Every row comes from one small tree of marks. Brackets hold a mark, then the marks that hang from it, in alphabetical order. Every link used is in the known rows. Which tree was each row made from?
Known rows:
{Q Y}: [ -4.1   7.4 -17.8  18.4  17.5  14.6   5.6  22.3  -4.3 -13.7  36.8  -9.4
  -9.0 -15.9   4.2   8.2  -1.9  -8.9 -13.0  -6.6 -12.8 -27.3 -25.6   1.8
 -21.0   9.2  13.6 -15.3  27.1]
{P D}: [ 14.3   0.0  -9.4   7.3  15.8   8.0 -10.1  37.9   9.1   2.0  23.0 -21.2
  -2.5 -20.2  10.1  -3.6   0.8  -2.7  -9.9   0.9 -32.3 -22.0   6.8 -20.1
 -15.4   7.7  27.0  17.0 -18.9]
{Y {Q D {P {F G}}}}: [-20.1  -8.9  17.3  21.6  -5.5   0.3   9.1  -5.8  -1.4  17.7   2.8  15.4
   2.8 -12.7  -3.7   0.6  -7.2   2.4  27.6   1.1  -1.5   5.2  12.9  -0.8
   1.8  -1.8 -13.4 -17.3  21.2]
{F G {P D {Q Y}}}: [ 20.3   1.1   1.7   1.2 -11.3  -6.7   0.8   3.2   8.5  20.7   3.2  16.6
  -3.0   7.6  -8.6 -13.7  19.6   5.1  21.5  -1.8  25.9  21.7  23.6  -3.3
  16.9  13.8   0.0  -6.0 -15.4]
{G {P D F}}: [ 19.9   1.1 -11.9  -1.0   7.7 -11.6 -12.6  10.0   0.9   8.3   4.3 -19.9
  18.2  -8.4 -14.6 -15.9  22.4  -0.7  11.7  16.2 -18.7 -23.2   8.2 -14.6
  10.1   5.9   9.8   7.5 -14.8]
{F {D W} P}: [ 19.8  17.7  -0.3  -1.6  -7.2   4.4  -4.0  -0.4  13.5 -13.4   5.2  10.5
 -26.0  20.1  16.3 -11.5 -17.3  -9.3 -21.1  -4.9   9.8   0.7  23.8  16.5
  -2.2  -1.8 -10.6  24.1 -10.2]
{Q {P D}}: [  3.6  -8.4   6.0   7.7  11.5   8.0   6.8  13.2   4.3  -1.9   6.3  -6.0
   2.3  -1.8  13.2 -16.3   3.3 -13.6   3.3  26.3 -14.9 -26.7  -1.0 -16.3
  -9.9  -4.4  28.1   1.1  -7.9]
{Y {Q {P D}}}: [ -5.6  -8.3  18.2  13.9   7.6  15.4  -1.8  19.7   4.0  16.6  13.3   5.5
  -3.7 -14.1   4.2   4.1  -8.9   3.5  12.6   5.4 -17.7 -11.9   5.9   1.4
   7.4  -3.7   5.9   1.3  -7.3]
{W {D {Q {P {F G}} Y}}}: [-14.1 -26.0  20.3  -4.7  -0.9   9.7   9.4  -8.3  13.0  24.5  -1.3   8.3
   1.8 -13.0 -11.2  -6.2  15.6  -3.5   8.8  19.6 -11.1   0.2  -3.6   4.0
  -7.9   9.0   0.9  -0.7  -1.4]
{G {F D} P}: [  5.0  17.5 -25.8  21.4  -1.7  -6.4   8.7  -9.5   0.8  -1.5  -5.7 -26.5
  20.9   9.7  -4.7 -19.8  21.4  12.9 -12.8   5.2   2.5  -4.0   4.7   8.0
  22.3  10.8  -3.7  16.0   7.5]
{Y {Q {D {F G P} W}}}: [-22.5   0.1  14.6  10.9  -8.3   5.7  -1.2  -7.9  -2.9   1.0   6.6  12.3
 -12.5  -4.7   3.7  15.7 -22.6   4.2   4.0 -22.1   1.4  21.2   4.6  13.3
   3.4 -10.5 -23.2  -9.0  13.6]
{Y {Q {P {F D G}}}}: [ -6.0  -0.4  14.5  21.6  -3.0   6.4  -2.7   4.4   0.3  12.7   4.7  12.5
  -1.5  -2.5  -4.6   1.7  -3.0   7.2  23.8  -2.0  -0.3  -4.0  10.5   8.8
  11.6  -1.3 -14.6  -3.7   3.3]
{Q {D F W}}: [-21.0   3.2  -7.2   0.1   1.3  -2.2   9.1  -8.9  -8.0 -29.1   6.0  -9.2
  -9.0  -1.5  17.5   8.5 -24.6 -13.7 -21.2 -13.3 -12.0   0.6 -11.4  -7.7
 -29.2 -13.8   0.4  -9.5  26.6]
{W {D {F G P} Q}}: [-11.9 -15.5  23.4   1.2 -10.1   9.1  -1.0 -15.1  21.6  14.4 -13.4  -6.6
  -3.2  11.7  -9.6   2.9  18.0  10.4  -1.4   1.6  -5.4  18.0  -4.3  13.4
   0.8   1.5  -9.0   9.5 -23.2]
{G {P D}}: [ 14.3  -1.7  -9.6   2.3  15.0   5.8  -1.0  18.3  11.4   3.4  18.5 -20.5
  11.9  -6.4  -0.2 -13.6  15.4   1.5   2.4  17.5 -25.0 -14.1   0.3  -9.3
   7.7   0.8  23.8  15.0 -17.4]
{Q {D W} {P {F G}} Y}: [-33.0 -12.0   2.0  -3.8 -13.6 -18.2  27.5 -45.4 -30.2  -4.8  -8.6  37.3
  -1.5 -11.1  -3.6 -21.2 -13.8 -40.8  20.1  16.4  32.8   1.4  -2.7  -9.5
 -17.1  -7.0 -15.9 -45.1  63.2]
{G {F {D W}} P}: [  2.3  15.9 -22.5   4.9  -2.5  -7.2   4.3 -14.5  -6.2 -10.2  -7.0 -17.2
  16.1  10.2  -0.9 -17.8  10.0   5.8 -18.8   2.0   6.0  -1.4   4.3  11.3
  22.8   3.3  -9.3  17.3   7.5]
{G F {P D Q}}: [ 20.9   3.8 -21.3  -6.2   4.5 -15.1   1.1   5.6  -4.0  20.3 -11.3 -25.5
  32.7  -3.7 -12.4 -14.6  29.5  18.8  -1.2  14.0  -7.1  -7.5  13.2 -12.9
  29.2  15.5  14.3   9.1 -11.3]
{Q P}: [ -1.8  -2.9   3.7  15.1  15.2  14.4   9.4  12.5   5.4 -17.4  13.4  -9.7
   1.6   9.7  16.6  -4.0   3.0  -6.4  -2.6  21.5 -13.9 -30.4 -15.7  -2.8
 -14.4  -6.6  26.8  -6.2   1.1]
{W {D F {Q Y}}}: [-16.3 -16.4  13.3  -1.6   1.8  13.3   3.6  -5.8  11.0  12.1  -2.3 -10.6
  -5.5  -8.4  -8.3   7.5   8.4   0.9 -12.5   1.7 -20.0  -2.5 -18.8   6.5
 -13.0   4.3  -0.3   2.1  -2.2]
{W {D F}}: [ -8.9  -5.3   3.2   4.5   4.8  11.1  -1.0   4.3  12.7  -1.8  12.5 -29.6
  -8.8   2.3  -2.7   2.5  13.7   3.5 -22.3  -5.4 -35.6 -18.8 -12.0   2.6
 -20.1   4.2   3.9   4.1  -6.5]

Write each row's tree:
[ -4.9  15.7  -0.6  25.6 -10.8  -1.7  -9.2 -13.9   1.9 -24.5  -7.0 -17.2
  -3.6  34.6  -2.5   4.4  15.3   8.3  -1.4 -17.8  19.5   5.9 -16.4  12.5
   3.9  -8.8 -13.2 -11.9  -6.4]  {D {F G P}}
[ 10.5   4.4 -12.3  -1.7  10.2  -3.2  13.6  20.7   5.1  -1.0   9.3 -13.2
   3.1  -0.3  10.2  12.9  -1.7  13.2  -3.5  -4.9 -22.8  -5.1   2.0 -20.2
 -20.0   5.5  22.9  -5.9   8.2]  {P {Q {D F}}}
[  0.4  -0.4  -6.1  15.4   4.4   6.0   1.4   8.5   9.8  -3.8  20.7  -8.7
  12.2   2.9  -2.5 -13.5  22.8   8.0  18.0   0.7  -1.7  15.8   0.3  -1.5
  12.3  -0.1  10.4   8.0 -15.0]  {F {G {P D}}}
[ 23.4   5.2 -17.0  -8.5   5.0 -22.4  -1.6  21.2  -2.0  12.6   3.7  -9.2
  11.8 -12.8  -6.8   7.8   6.5  11.4  10.4   0.4 -22.0 -19.9  22.1 -28.6
 -19.8  18.6  11.0 -10.5  10.7]  {P F {Q D}}
[-21.0 -18.8  14.4  -0.2  -5.0   9.3   8.3 -19.3  10.2  14.7  -6.6  -2.5
   1.8  -0.2 -16.1  -1.2  18.9   3.4   4.2   3.6  -5.0  17.4 -16.9  11.2
   1.3   1.3  -8.5  -0.1  -4.0]  {W {D {F {G P}} {Q Y}}}
[ -3.9 -12.9  16.3   6.8   5.5   6.4  -1.7   4.6   8.4   1.4 -13.2   4.7
  15.9  -0.2   3.7   8.4   3.1   7.3  19.9  21.1   2.3  -1.7 -11.0  -1.1
  -0.6  -4.5  12.9   3.8 -13.7]  {D {Q {P {F G}}}}
[-22.0  -2.1  18.6 -16.1 -16.4  -0.3  -9.8 -39.0 -16.5 -21.1 -30.8  27.8
  -9.5  19.9  -2.3  17.2 -17.7  -9.5   0.5 -13.3  50.4  33.8 -28.2  24.9
  14.0 -24.1 -29.1 -13.0  -0.5]  {D {F G P} {Q Y} W}
[ 16.5  -2.7   8.3   4.4   0.3   4.0  -8.3  10.7  15.7  14.3  -1.9   1.1
  -7.1  -4.4   1.3  -3.4   1.9  -1.8  -1.9  11.2   3.5  -4.7   9.7   0.6
   3.5   8.4   9.2   8.4 -20.4]  {F {P {D {Q Y}}}}
[ 36.5  15.0 -18.8 -22.9   3.1 -18.9 -13.3  22.9  -5.9   3.0   0.5   1.0
   0.7  -0.1  -3.7   3.8  -3.9   7.7   0.6  -7.6 -12.1 -19.5  27.7 -15.0
  -8.6  12.2   0.1  10.6  -6.1]  {P {F {D W}} Q}
[-19.6   1.5   6.5  24.7   2.7   9.8   3.3   9.6   2.4   5.4  13.4  -6.0
  -7.5 -14.1   3.7  19.4 -17.2  11.0   1.7 -19.5 -19.9   5.0  -1.4   3.1
  -6.4  -2.7  -8.7  -7.1  17.3]  {Y {Q {D F}}}
[  6.1   5.0  -0.1  -5.5   7.7  15.7   0.4  17.2  12.3 -13.3   7.3   9.8
 -13.6  -3.3  22.2   3.9 -28.7  -2.6 -15.9  -4.2  -9.1   9.5   7.5   7.5
 -11.4  -6.0   4.5  36.9 -11.5]  {F {D Q W}}
[ 13.8  20.9 -18.1   0.7 -11.6 -11.7   0.6  -9.0  -7.2  -0.4 -13.1  -1.5
  -1.9  11.4   1.6  -7.8  -0.5   5.3 -24.3  -9.5  21.8  -2.0  18.2  10.0
  11.9  15.2 -14.7   5.2  11.1]  {G {F {D W} {P {Q Y}}}}
[ -2.5  13.6 -15.7   9.1  -1.2  -0.9  -3.1   2.6  -2.1 -10.4 -10.2 -12.7
   5.5  -2.1  10.6   3.2  -9.0   8.8 -27.2 -10.6   2.5   1.2   2.9   7.2
   2.5   6.6  -6.1  22.4   3.1]  {G {F {D Q W}}}
[ 28.8   1.6   0.5 -23.5   0.5  -4.4  -7.7  12.8   2.2  12.4   4.5  11.6
 -12.9   0.0   1.2  -3.7  -4.6  -6.7  -6.3   5.6   5.0  -9.6  19.7  -4.3
   3.9   8.2   9.3  -0.4 -14.9]  {F {P {D W} {Q Y}}}
[-36.9  -0.1 -10.1   2.0  -9.3  -8.3  23.6 -37.2 -23.9 -19.2   4.5  15.6
  -7.5  -5.5  -1.4  -6.0 -15.4 -27.1  -0.8 -12.7  22.4  20.1 -20.3  -0.1
 -14.0 -11.5 -17.9 -33.6  55.9]  {Q {D {F {G P}} W} Y}
[ 10.6  -0.9  -9.2 -32.2  -1.1 -12.0  -3.9   5.2 -22.7   4.1  -1.9  13.1
  -5.2  -7.6  -4.5  -0.8  -7.5  -9.7   3.8 -13.4   9.8   8.4   3.6 -19.0
   2.6  -2.5   3.6  -8.8  -2.0]  {P {D {F G} W} {Q Y}}
[-14.4  -1.9  11.6 -20.7   5.5   8.8 -17.7  -4.2  -9.9 -32.5 -17.7  -1.7
  -3.9   9.4  14.7  32.5 -28.5  -0.4 -19.9 -11.6   1.5   5.7 -33.3  10.5
  -5.5 -28.0  -2.4   8.7 -14.5]  {D F Q W}
[ 11.2  -9.0  -2.9 -21.7   4.8 -11.1 -12.9  -2.4  -7.7  10.2  -7.3   1.4
  15.5 -15.1 -14.6  -9.9   6.2  -8.3  12.3  18.7  -3.3 -10.2   2.8  -7.4
  15.1  -1.5   2.2   6.2 -11.2]  {G {P {D {Q Y} W} F}}
[ 17.0  21.4 -16.0   0.4 -10.3 -11.4  -3.7  -4.4  -1.6  -2.5 -14.3  -7.3
  -0.2  15.1   4.9  -6.0   0.7  10.6 -26.1  -8.4  15.5  -2.6  21.9   8.6
  12.2  12.7 -11.6  13.6   0.1]  {G {F {D W} {P Q}}}
[  7.6 -10.1   5.0 -21.6  -6.4 -17.5 -29.6   4.8  -9.0   9.1 -14.5  11.0
   9.4 -20.6  -9.8  -1.1  -3.8  -5.1  18.3  -3.0   5.9   8.8  18.6 -16.3
   4.2  -0.2  -9.5  13.4 -25.6]  {P {D Q W} {F G}}
[  6.2   4.1 -11.0   1.0   5.7  -4.7  14.5  15.9   4.5  -1.1   8.6  -8.2
   4.3   2.9   8.0   9.6   2.5  14.4   4.1  -8.2 -14.5   6.7   4.0 -18.5
 -16.3   4.5  18.4  -7.8   7.8]  {P {Q {D {F G}}}}
[ 11.8  17.9  -1.0  30.4 -18.5   2.7   6.6  -7.7  23.6  -1.2   4.2  11.5
 -14.1  28.0   4.6 -23.5  11.5   5.0   9.8 -10.1  29.0  30.5  28.6  17.2
  10.7   7.4 -17.9  18.9 -11.8]  {F D G P}
[-13.7  -0.6  16.0 -22.2  -7.7   2.1 -13.1 -29.1 -16.6 -21.6 -29.1  17.5
 -12.8  14.1   1.9  22.8 -26.5 -12.7 -15.3  -6.8  32.5  10.7 -30.3  21.5
   5.2 -22.4 -19.3  -9.8   0.7]  {D {F P} {Q Y} W}
[-16.4   0.5  12.9  17.0 -14.4   0.8  -1.7 -29.5  -1.2  -5.4 -28.6   8.9
   0.9  18.8 -10.7  11.7   5.9   5.4  13.2  -7.0  42.0  28.8 -27.0  17.7
  14.0  -8.4 -19.5 -14.9   0.0]  {D {F G P} {Q Y}}
[-16.1 -16.5  17.3 -25.5   1.5   2.2  -3.1 -16.4 -17.3 -10.5 -14.0  35.4
   1.4  -7.8   3.4   9.7 -22.9 -18.7   9.7  15.1  24.5   4.0 -19.9   8.0
   0.0 -16.5  -4.9  -9.9   8.0]  {D {Q {P {F G}} Y} W}
[ -8.1  -5.7  18.4  15.1   3.9  12.2  -3.0  10.3  -1.4  11.7   3.7   2.7
  -3.5  -7.6   1.4   5.3  -8.0   3.0  11.9   1.6 -11.8 -10.1   0.3   2.6
   9.6  -7.9  -0.4  -3.3  -5.2]  {Y {Q {P {D F}}}}
[-13.1   7.8  -5.2 -18.2  -3.3  -3.7  -5.8 -21.1 -23.9 -35.9  -1.7   3.4
  -2.3  23.3  -1.0   8.8  -5.8  -6.8  -4.7 -19.9  19.9  12.9 -26.9  11.5
   8.4 -23.8 -14.3 -14.2   5.5]  {D {F {G {P {Q Y}}}} W}
[ -9.3 -21.0  12.2  -3.7  10.1  20.7   6.7  12.7  20.8  20.4  16.4  -5.3
  -5.5 -21.0  -2.4   5.4   6.2   2.1 -10.4   9.6 -31.6  -5.4  -8.5   4.9
 -17.5  12.6  12.1  10.3  -6.1]  {W {D {Q Y}}}
[ 14.4   0.5 -13.0  -8.4   0.8 -10.1   1.9  12.7 -11.9  15.7  -0.9   0.7
   1.6  -7.9 -10.1  -4.0  10.6  -0.4  12.8  -8.6   3.2   3.9   4.1 -24.1
   2.5   8.3  10.6  -9.8  -1.9]  {P {D {F G}} {Q Y}}
[ 13.9  -0.2 -15.6 -20.0   5.1 -17.2   7.5  -3.9 -10.5   8.8   4.1   3.3
  15.8  -6.7 -14.8  -5.8  10.7  -1.1  14.1  14.6  -5.5 -11.0   5.2 -11.0
   4.5   6.2   3.9 -14.9  18.2]  {G {P F {Q {D W} Y}}}
[ 21.6   5.1   2.0 -10.8   1.2  -1.2   3.1  11.1  13.9   1.6   7.1   3.3
  -8.7  10.8  10.8   5.0  -4.8   5.8  -8.0   4.1  -3.6  -3.3  17.9  -1.2
  -7.5   6.3  11.9  -1.1  -8.0]  {F {P {Q {D W}}}}
